Each row comes from the steps of one path. Every step used is in the known rows, and no mark comes twice. Write the path behind each row, first mark first.
Known rows
ragil, vivu, zinu, tubemi: [-2.40  3.03  0.79  2.47 -1.09 -3.34  0.76 -2.78  1.44  0.00  1.00 -1.13
  1.96 -1.96 -0.11  5.91  0.45 -0.56  1.24  0.38 -0.42 -0.54  0.20  0.71
  0.51]
sunise, vivu, ragil, bolono, zinu, tubemi: [-1.04 -0.98  1.00  1.25 -1.86 -2.97  0.37 -1.55  2.02  0.74 -1.17  1.32
  2.44 -2.04 -1.27  5.46 -1.49 -2.38 -0.64  3.16 -0.59 -0.96  0.29  2.42
  3.13]
tubemi, zinu: [ 2.09  4.23 -0.50  2.67  1.62 -2.59  0.45  0.43 -0.37 -0.82  1.63 -1.53
  0.48  0.38  2.06 -2.59 -0.78 -1.03 -1.98  0.94  0.66 -0.81 -1.69  2.19
 -0.87]
sunise, vivu, zinu: [ 0.17  3.48 -0.17  1.72 -0.59 -3.24 -0.28 -1.01  1.47 -0.41  0.37 -0.91
  0.42 -0.63  0.23  2.70 -0.03 -1.39 -0.78  0.56  1.14 -0.71  0.34  1.31
  0.56]
sunise, vivu, zinu, bolono, buvo: [ 0.78  0.63 -0.44  0.54 -0.90 -1.83 -1.60  2.74  1.45 -0.20  0.11  3.17
  0.90 -1.14  0.60  0.60 -0.73 -1.52 -2.49  3.21  1.34 -1.86  0.77  3.92
 -0.24]
buvo, bolono, zinu: [ 3.40  0.72  0.31  0.85  0.35 -0.28  0.59  2.60 -1.24 -0.41  0.00  1.95
  0.98 -2.21  1.41 -1.61 -1.19 -3.20 -3.95  2.65  1.28 -1.00 -2.26  4.22
  1.83]
buvo, bolono, vivu, zinu: [ 0.98  2.26  1.88 -0.47  0.48 -3.23  0.28  1.11  1.55  0.15 -1.17 -3.75
 -0.90  0.61  2.38 -0.36  1.06 -0.64 -0.45  2.38  1.62  0.35 -1.33  2.90
  0.35]
vivu, zinu, tubemi: [-1.18  2.98 -0.44  2.71  0.07 -2.66  1.17 -1.67  0.45  0.26  1.80 -1.27
  1.04 -1.22  1.04  3.38  0.03 -0.88  0.37  0.62 -0.68 -0.01 -0.52  1.14
  0.19]
bolono, vivu, ragil: [ 0.46  1.44 -0.25  1.33  0.33 -3.38 -3.15 -1.85  1.47  0.01  0.32 -5.68
  0.24  0.27  1.18 -1.48 -0.38  0.18 -1.67  2.95 -0.71  0.08  0.84  1.56
  0.80]
tubemi, zinu, vivu, bolono, buvo: [ 0.51  0.76 -0.19  1.46 -0.76 -2.92 -1.65  0.99  1.11 -0.42  2.18  2.61
  1.57 -1.37  0.88 -0.31 -1.62 -0.25 -2.05 -0.97 -0.20 -2.32 -0.45  2.86
 -0.12]
zinu, tubemi: [ 0.05  4.65 -0.25  2.72  0.94 -1.53  1.74 -2.64 -1.39  0.55  1.90 -2.76
  2.08 -2.75  1.11  3.98  0.36  0.00 -0.67  0.89 -0.94  0.26  0.02  1.13
  0.41]
vivu, bolono, buvo: [ 2.16  1.78 -1.99  1.45  0.43 -2.46 -1.40  1.10 -1.00 -0.27  2.92  2.14
  1.01 -1.80  1.96 -2.38 -1.38 -1.10 -3.31 -0.47 -0.05 -1.49 -0.06  3.59
  0.25]
vivu, ragil, bolono, zinu: [ 2.68 -1.16 -0.12  1.03 -0.09 -2.74 -1.27  1.88  0.73 -0.23 -0.46  2.91
  0.47 -0.74  0.74 -3.44 -1.85 -3.59 -3.42  3.83  0.65 -1.07 -1.30  3.86
  2.11]
sunise, vivu, ragil, bolono, zinu: [ 1.85 -1.24  0.50  0.58 -1.12 -3.11 -1.34  0.93  1.64 -0.10 -1.42  2.71
  1.11 -0.99 -0.49 -0.38 -1.82 -3.49 -2.94  3.81  0.89 -1.32 -0.36  3.55
  2.90]
buvo, bolono, vivu, ragil: [ 0.39  1.01  1.48 -0.03  0.05 -3.39 -1.85  0.03  2.08  0.09 -1.66 -5.12
 -0.52  0.63  1.48 -1.81  0.31 -0.51 -1.40  4.50  0.17  0.36  0.20  2.40
  2.15]
buvo, bolono, zinu, vivu: [ 1.48  1.34  2.44  0.85 -0.70  0.00  0.07  0.85  0.26 -0.25 -0.41  1.20
  2.04 -3.15 -0.01  2.60 -0.21 -0.86 -2.40  1.44  0.76 -1.34 -1.48  2.30
  1.43]
sunise, vivu, ragil, bolono: [ 0.99  2.65  2.12 -0.01 -0.23 -4.82  0.04  0.14  2.29  0.12 -2.83 -0.57
 -0.25 -0.10  0.32 -0.35  0.71 -1.89 -1.09  4.75  1.45  0.25  0.93  2.32
  2.99]
sunise, vivu, bolono, buvo: [ 1.10  1.57 -1.16  1.00 -0.96 -2.93 -1.40 -0.12  0.13 -0.04  1.61  1.85
  1.73 -2.26  0.43  1.47 -1.46 -0.96 -2.78 -0.54  0.30 -1.88  1.14  3.19
  1.18]
nake, bolono, zinu, vivu, ragil: [ 0.10 -0.68 -0.07  3.00 -1.19 -0.97 -3.48 -1.08  1.62 -0.41  1.23  0.91
  1.13 -0.98 -1.00  0.40 -1.93 -1.37 -1.96  1.67 -0.71 -1.86  0.23  1.32
  1.29]
vivu, bolono: [ 2.57  5.68 -1.24  1.86  1.68 -2.57  0.55 -0.69 -1.28  0.19  1.97 -1.75
 -0.31 -0.88  2.07 -2.31 -0.11 -0.46 -1.80 -0.82  0.62  0.61 -0.55  1.22
  0.14]
ragil, vivu, bolono, zinu: [ 1.84  1.07 -0.95  1.82 -0.76 -1.94 -1.39 -0.81 -0.22 -0.38  1.58  1.90
  1.95 -2.51 -0.28  0.58 -2.02 -1.91 -2.61 -0.95  0.49 -1.45 -0.80  2.16
  0.97]
bolono, zinu, tubemi: [ 0.42  1.01 -1.06  2.86 -0.25 -0.70  0.58 -1.87 -1.13  0.45  2.17  0.17
  3.05 -3.14  0.12  4.15 -1.65 -1.50 -1.79  0.67 -1.23 -0.99 -0.81  2.11
  0.86]
buvo, bolono, zinu, ragil, vivu: [ 0.83  1.25  1.79  0.99 -1.60 -2.11 -0.11 -0.19  0.21 -0.61 -0.49  2.27
  3.38 -3.63 -1.01  3.68  0.24 -1.05 -1.61  0.73  1.83 -1.99 -0.77  2.97
  1.19]
ragil, bolono, zinu: [ 4.01  0.94  0.27  0.67  0.90 -1.75  0.48  1.86 -1.00  0.07 -0.03  2.56
  1.00 -1.99  1.40 -2.02 -1.04 -3.00 -3.67  2.68  1.36 -0.81 -1.83  4.15
  1.16]

Write each row's path
[ 0.96  1.55 -0.42  1.31 -0.54 -2.23 -1.74  0.39  0.08 -0.17  2.36  2.13
  1.69 -2.53  0.99  0.32 -0.99  0.05 -2.48 -0.98 -0.26 -1.86  0.23  2.69
  0.20] -> zinu, vivu, bolono, buvo
[ 0.24  3.81  0.46  1.69 -0.58 -4.52  0.07 -1.50  1.17 -0.23  0.79  0.22
  1.53 -0.92 -0.11  1.24  0.00  0.18  0.21 -1.84  1.38 -0.91 -0.53  1.16
 -0.10] -> tubemi, zinu, ragil, vivu, bolono
[ 1.01 -0.67  0.99 -0.29 -1.38 -4.47 -0.23  2.39  1.46  0.02 -0.57  4.92
  1.79 -1.74  0.59  1.24 -0.06 -1.77 -2.00  2.10  1.91 -2.31 -0.02  5.16
  0.94] -> sunise, vivu, zinu, ragil, bolono, buvo
[-1.54  2.20  0.58  1.47 -0.15 -3.06  0.63 -2.67  1.27  0.88  0.86 -4.29
  1.33 -0.95  0.99  5.06  0.27  0.42  0.99  0.80 -0.80  0.17 -0.17  1.19
 -0.19] -> bolono, vivu, zinu, tubemi
[ 0.62  4.48  1.07  0.88  0.20 -1.94 -0.10  1.47  1.59 -0.27 -1.10  0.06
 -0.31 -0.40  0.70  0.06  1.22 -0.72 -0.40  3.58  2.29  0.09  0.04  1.55
 -1.03] -> ragil, vivu, zinu, bolono
[ 0.51  1.77  0.36  0.57  0.41 -2.64 -2.88 -0.43  2.20  0.37 -1.15 -5.22
 -0.41  0.82  1.01 -1.78  0.08  0.36 -1.33  4.93  0.17  0.49  1.00  1.54
  0.30] -> zinu, bolono, vivu, ragil
[ 0.93  1.79 -0.76  1.19 -0.70 -3.23 -1.78  0.02 -0.06 -0.57  2.05  2.38
  1.87 -2.64  0.73  0.16 -0.92 -0.78 -2.44 -0.79  0.23 -1.99  0.67  3.13
  0.64] -> ragil, vivu, bolono, buvo
[ 1.71  0.22 -1.19  1.67 -1.35 -2.28 -0.56 -0.83 -0.04  0.36  1.19  2.67
  2.98 -2.61 -1.00  2.84 -1.69 -1.05 -2.15 -1.39  1.13 -1.92 -0.72  2.59
  0.61] -> sunise, vivu, bolono, zinu, ragil
[ 0.25 -1.49  1.52  0.44 -1.05 -4.37 -1.92  2.76  2.80 -0.63 -0.50  3.78
  0.78 -0.26  0.89 -2.33 -0.95 -1.73 -2.24  3.66  0.24 -2.24 -0.23  4.29
  1.34] -> tubemi, zinu, vivu, ragil, bolono, buvo
[ 1.92  4.45 -0.12  1.17  1.43 -1.28  0.32  2.57  0.65 -0.02 -0.34 -0.11
 -1.27  0.39  1.91 -2.49  0.78 -1.09 -1.27  3.85  2.06  0.53 -0.71  1.99
 -1.41] -> vivu, zinu, bolono
[-0.78  0.92 -0.31  2.29 -1.31 -2.07  0.30 -2.76  0.27  0.56  1.47  0.70
  3.06 -3.15 -0.90  5.56 -1.69 -1.13 -0.47 -0.62 -0.93 -1.02 -0.32  1.39
  1.42] -> ragil, vivu, bolono, zinu, tubemi
[ 2.51  2.15 -0.90  0.96  0.85 -0.57 -1.17  2.91 -1.01 -0.17  1.11  2.26
  1.07 -2.08  1.85 -1.99 -0.41 -0.98 -3.78  3.47  0.93 -1.33  0.25  4.21
 -0.82] -> zinu, bolono, buvo
[ 1.43  0.69 -1.03  0.94  0.15 -1.48 -1.54  3.71  0.57 -0.40  1.03  3.45
  0.25 -0.83  1.80 -2.46 -0.66 -1.65 -2.93  3.31  1.16 -1.56 -0.18  4.22
 -0.99] -> vivu, zinu, bolono, buvo
[ 2.22  2.30  3.09 -1.20  1.06 -4.55  1.13 -0.06  1.03  1.06 -2.09 -4.08
  0.99 -0.04  1.81  0.60  1.47  1.05 -0.32  2.50  2.10  0.05 -1.17  3.57
 -0.52] -> tubemi, zinu, ragil, bolono, vivu
[ 1.39  5.43 -0.24  1.18  0.01 -3.13  0.52 -2.18  0.07  0.45  0.41 -2.13
  0.67 -1.43  0.16  2.45 -0.19 -0.20 -1.02 -0.86  1.02  0.14  0.96  0.66
  1.35] -> sunise, vivu, bolono
[ 0.84 -0.66  0.70  0.01 -1.09 -4.26 -1.75  1.82  1.87 -0.31 -0.97  3.10
  1.01 -1.21  0.51 -0.74 -0.71 -2.33 -2.85  4.02  0.62 -1.81  1.09  4.45
  2.47] -> sunise, vivu, ragil, bolono, buvo
[ 0.67  4.68  0.32  1.52 -0.39 -3.80  0.12 -2.00  0.15 -0.02  0.88 -0.28
  1.68 -2.08  0.02  1.72  0.60  0.48 -0.22 -1.80  1.33 -0.51  0.08  0.94
  0.21] -> zinu, ragil, vivu, bolono
[ 1.51  2.44  1.94 -0.64  0.88 -4.54  0.27  0.53  1.70  0.48 -1.16 -3.33
 -0.91  0.72  2.35 -0.80  1.25 -0.47 -0.23  2.41  1.72  0.48 -0.95  2.82
 -0.32] -> ragil, bolono, vivu, zinu
[ 1.69  2.91 -0.55  2.65  0.70 -3.00  0.60  0.26 -0.33 -0.43  1.70  0.21
  1.80 -0.69  1.14 -0.78 -0.29 -0.17 -1.44 -0.04  1.25 -1.39 -1.82  2.53
 -1.40] -> tubemi, zinu, ragil
[ 0.41  0.57  0.69  1.52 -0.48 -0.59  1.89  0.00 -0.54  0.51  0.23  0.76
  2.33 -2.78  0.41  3.83 -0.99 -2.19 -1.52  2.22 -0.34 -0.68 -1.43  3.08
  2.21] -> buvo, bolono, zinu, tubemi
[ 4.00  1.15 -1.63  2.95  1.05  1.08 -0.70  0.02 -2.84  0.05  2.59  1.94
  1.38 -2.11  0.66 -0.61 -2.23 -2.68 -3.77  0.31  0.83 -1.80 -1.20  3.58
 -0.09] -> nake, bolono, zinu
[ 2.01  1.50  2.46  0.71 -0.39 -1.29 -0.02  0.20  0.39  0.14 -0.46  1.56
  2.04 -3.03 -0.03  2.23 -0.08 -0.64 -2.15  1.46  0.83 -1.22 -1.15  2.23
  0.87] -> ragil, bolono, zinu, vivu
[-1.14  1.27  0.67  2.84 -0.83 -3.33 -2.73 -0.84  3.16 -0.98  0.58 -1.31
  0.54  0.49 -0.10 -0.91 -1.02 -0.28 -0.82  2.08 -0.81 -1.18 -0.09  0.44
  0.77] -> tubemi, zinu, vivu, ragil
[ 1.92  1.17 -0.65  1.17  0.54 -1.45 -1.11  3.63  0.23 -0.49  0.79  2.83
  0.92 -0.55  1.77 -2.79 -1.23 -1.30 -3.24  3.47  1.01 -1.90 -0.54  4.42
 -1.19] -> tubemi, zinu, bolono, buvo
[ 0.59  4.47  0.94  1.81  0.24 -3.10  0.22 -0.87  1.35 -0.03  1.10 -1.16
  0.42 -0.25  0.72  0.20 -0.37  0.69 -0.13 -1.44  0.41 -0.44 -1.07  0.33
 -0.23] -> tubemi, zinu, vivu, bolono
[ 0.58  4.41  1.02  1.91 -0.52 -2.80 -0.15 -2.35 -0.44 -0.59  0.76 -0.56
  3.18 -3.48 -0.45  3.76  1.34  0.69 -0.96 -0.39  1.38 -1.30  0.32  1.43
 -0.19] -> zinu, ragil, vivu
[ 2.68  3.19  2.14  0.27  1.24 -4.47  2.52  2.08  0.40  0.19 -1.35  1.52
  0.50 -0.11  1.79 -2.13  1.14 -1.04 -0.95  2.65  2.64 -0.41 -2.00  3.68
 -0.02] -> tubemi, zinu, ragil, bolono
[ 0.82  1.32  1.37  0.10 -0.11 -3.51  0.46  0.88  1.21  0.36 -0.51 -1.47
  0.74 -0.36  1.43  0.94  1.17  0.15 -0.23  1.11  2.01 -0.53 -1.50  3.08
 -0.42] -> buvo, bolono, vivu, zinu, ragil
[-0.13  3.63  0.32  2.10 -0.40 -3.61 -0.84 -0.80  1.23 -1.06  1.00 -0.34
  0.54 -1.08  0.65  1.08  0.59 -1.10 -0.47  0.25  1.14 -0.81 -0.26  1.25
 -0.19] -> ragil, vivu, zinu
[ 0.56  0.81 -0.10  0.73 -0.72 -2.05 -1.94  2.80  1.28 -0.60  0.43  3.57
  0.97 -1.41  0.85 -0.41 -0.31 -1.35 -2.20  3.07  1.32 -1.94  0.38  3.88
 -0.75] -> ragil, vivu, zinu, bolono, buvo
[ 2.67  0.15  0.12  1.13 -0.27 -1.00  0.67  1.97 -1.06 -0.14  0.25  3.11
  2.35 -2.53  0.57  0.03 -0.69 -1.92 -3.02  1.30  1.71 -1.62 -2.25  4.26
  0.87] -> buvo, bolono, zinu, ragil
